What can hang from each mark
Q800: Q859 Q917
Q917: Q754 Q800
Q975: Q101
Q101: Q286 Q975
Q754: Q239 Q286 Q859 Q975
Q104: Q859
Q859: Q754
Q286: Q104 Q754

Each row was made from one small tree. The marks that hang from a mark follow it in brackets, in the order of their numbers. Every link used is in the known rows. Write each row's tree.
Known rows
Q800(Q859(Q754(Q239 Q286 Q975(Q101)))): [  9,  20,  34, -13,   7,  16,  15,  10,   7, -24,   5,  -5, -13, -14,  -2,
  32,   0,  13,  60, -23,   4,  27,   2]
Q101(Q286(Q104 Q754(Q239 Q859)) Q975): [ -8,   5,  30,  17,   0,   9,  17,   1,   4, -23,   3,  13,  -3,  -8,   0,
  19,  -4,   4,  20, -13, -20,  34,  -1]
Q101(Q286(Q754)): [ -4,  -6,  15,   5,  -2,  -6,  -1,  -4,  -5, -12,   8,  -2,   3, -15,  -3,
  -4,  -5, -14,  24,  -5, -20,  21,   7]
Q917(Q800(Q859(Q754))): [ 14,   2,  16, -14,   0,  -6,   5,   5,  -1,   7,   8, -10,   1,  -5,  -2,
  13, -10,  -3,  44,   2,   1,  12,   6]
Q800(Q859 Q917(Q754(Q239 Q286(Q104)))): [  7,   3,  32, -10,  -6,  16,  11,   1,   2, -25,  -2, -23, -12,  -2,   4,
  31, -14,   3,  29,  -2,  -2,  25,  -8]
Q917(Q754(Q239 Q286(Q104) Q975) Q800(Q859)): [ 22,   9,  45, -17,  -4,   7,  18,   5,   2, -20,   9, -23, -15,   2,   6,
  32, -26,  16,  27,   8,  15,  56,  -4]
Q286(Q104(Q859(Q754(Q239)))): [ -3,  -2,  30,  10,   2,   9,  18,   0,   2,  -5,   7,   7,  -4,  -4,   5,
  10,   2,   1,  20, -13,   2,  15,   3]
Q104(Q859(Q754(Q239 Q286 Q975))): [  3,  13,  36,   8,   6,   7,  14,   6,  14, -22,   5,   9,  -9, -12,  -7,
   7,   5,   6,  49, -16,   4,  25,   4]
Q859(Q754(Q286(Q104))): [  7,  -1,  19,  -3,   1,   8,  15,   0,   4,  -9,   7,   1,  -2, -11,   0,
  14,  -6,   0,  17,  -4,   0,  21,   1]
Q975(Q101(Q286(Q754(Q239 Q859)))): [-12,   8,  33,   0,   3,   8,  10,   2,  -2, -19,   3,  -1,  -6, -18,   5,
  18,  15,  -3,  35, -24, -22,  23,   2]
Q286(Q754(Q239 Q975)): [ -3,   4,  34,  21,  -1,   8,  11,   0,  -8, -18,  12,   0,  -8,  -5,   7,
  10,   4,   1,  22, -31,   2,  22,  11]
Q286(Q104(Q859) Q754(Q239)): [-10,  -5,  39,  17,  -3,   7,  14,  -6,  -8, -11,   6,   2,  -8,  -1,  11,
  13,   7,  -1,  19, -17,  -3,  18,   5]
Q859(Q754(Q239 Q286)): [  7,   6,  24,   5,   5,  14,  14,   6,  10, -19,   5,   0,  -5, -14,  -2,
   5,   3,   4,  22, -22,  -3,  11,   0]
Q104(Q859): [  0,  -1,  17,  -8,  -2,  -5,  -5,  -3,  -3,   3,   5,  -5,   0, -13,  -4,
   3,   3,  -8,  18,  12,  -6,   7,   7]
Q754(Q975): [  8,   2,  19,  -2,  -2,  -1,   1,  -1,  -5,  -2,  12,  -5,  -1, -13,   0,
   8,  -7,  -2,  15,  -2,   4,  17,  11]
Q754(Q239 Q859 Q975): [  3,  15,  32,   7,   1,   7,  13,   2,   5, -10,  10,   4,  -7,  -8,   6,
  18,   5,   3,  23, -19,  -1,  15,   7]
Q859(Q754(Q239)): [  3,   0,  18,   8,   3,   9,  13,   4,   1,  -7,   8,   1,  -2, -10,   2,
   3,   4,  -1,  14, -25,   0,   3,   5]
Q800(Q859 Q917(Q754)): [  3,   1,  10, -17,  -8,  -2,  -6,   2,  -8,  -3,   2, -26,  -2,  -8,  -3,
  18, -11,  -9,  33,  11,  -7,   9,   2]
Q975(Q101(Q286(Q754(Q859)))): [-12,   8,  22,  -8,   0,  -2,   3,   1,  -4,  -9,   4,  -3,  -1, -20,  -1,
  17,  13, -10,  40,  -9, -25,  23,   4]
Q101(Q286 Q975): [  6,  -4,   5,  -9,  -1,  -1,  -5,   3,   1,  -9,   3,  -1,   5, -23, -17,
  -2, -18,  -2,   7,  15, -18,  26,   3]

Which tree is each row?
[ 18,   2,  35, -17,  -6,   1,  12,   4,  -4,  -9,  10, -22,  -9,  -6,  -1,
  19, -23,   8,   6,  16,  15,  62,   1] => Q917(Q754(Q286(Q104) Q975) Q800)
[  1,   5,  28,  -4,   7,  10,  13,   7,   0, -16,   7,   2,  -6, -25,  -5,
   6,  -5,   4,  34, -23,  -4,  34,   6] => Q859(Q754(Q239 Q975(Q101(Q286))))
[  4,   9,  50, -10,   3,  17,  14,   0,   0, -21,   2,  -5, -16, -14,   3,
  30,   3,  13,  26,  -5,   7,  43,   1] => Q754(Q239 Q286(Q104(Q859)) Q975(Q101))
[  9,   9,  38,  -7,  -5,  14,  13,   2,   3, -31,   1, -19, -15,  -3,   3,
  34, -19,   7,  37,  -5,   7,  38,  -5] => Q800(Q859 Q917(Q754(Q239 Q286(Q104) Q975)))
[ -2,   6,  20,   4,   1,  -7,   6,   3,   3,   0,  10,   8,   0, -12,  -9,
   4,   3,  -5,  45,  -3,   2,  21,  12] => Q104(Q859(Q754(Q975)))
[ -6,  15,  37,  21,   0,   4,  16,   1,   0, -16,  11,   8,  -8,  -4,   8,
  20,  14,   0,  37, -33,  -3,  16,   9] => Q286(Q754(Q239 Q859 Q975))
[ -5,   6,  42,   1,   5,  13,  20,   4,  -5,  -5,   6,   5, -11, -11,   3,
  24,   4,   8,  34, -19,  10,  36,   7] => Q286(Q104(Q859(Q754(Q239 Q975(Q101)))))
[  8,  -1,  30,   7,   3,  18,  22,   1,   7, -19,   6,   1,  -7,  -8,   5,
  15,  -3,   8,  13, -20,   3,  20,  -2] => Q859(Q754(Q239 Q286(Q104)))
[  6,   9,  42,  -3,   6,  22,  23,   6,   0, -19,   6,   0, -14, -15,   3,
  29,   1,  14,  26, -25,  11,  39,   2] => Q859(Q754(Q239 Q286(Q104) Q975(Q101)))
[ -4,  -4,  24,   6,   4,   8,  16,   5,   9, -16,   0,  15,  -1, -13, -12,
   3, -13,   6,  22,   0, -11,  35,  -1] => Q101(Q286(Q104(Q859(Q754(Q239)))) Q975)
[  8,   9,  40,   4,   1,  18,  20,   3,   9, -25,   0,   0, -12,  -4,   1,
  34, -10,   7,  62, -26,   6,  24,  -2] => Q800(Q859(Q754(Q239 Q286(Q104) Q975)) Q917)
[  9,  17,  44,   6,   1,  13,  22,   0,  13, -24,   7,   4, -11,  -7,   9,
  32,   0,  12,  24, -12,   3,  30,   0] => Q754(Q239 Q286(Q104) Q859 Q975)
[  0,  -6,  17,  -8,  -2,  -2,   1,  -2,   3,  -8,   1,   5,   2, -17, -13,
   4, -19,  -1,  13,  27, -16,  38,   1] => Q101(Q286(Q104(Q859)) Q975)
[  3,  11,  25,   1,   3,  -1,   8,   5,  11, -12,   6,   7,  -4, -14, -13,
   6,   3,  -1,  52,  -1,   0,  28,   6] => Q104(Q859(Q754(Q286 Q975)))
[-14,  -5,  41,   1,   0,  10,  11,  -4,  -8, -17,   2,  -3,  -9, -14,   5,
  15,   4,  -2,  28, -11, -15,  38,   1] => Q975(Q101(Q286(Q104(Q859) Q754(Q239))))
[ 10,  22,  35, -30,  -1,  -1,   7,  12,  -1,  -6,   5, -23, -10, -15,  -6,
  32,   1,   8,  31,  13,   6,  58,   0] => Q917(Q754(Q286 Q859 Q975(Q101)) Q800)
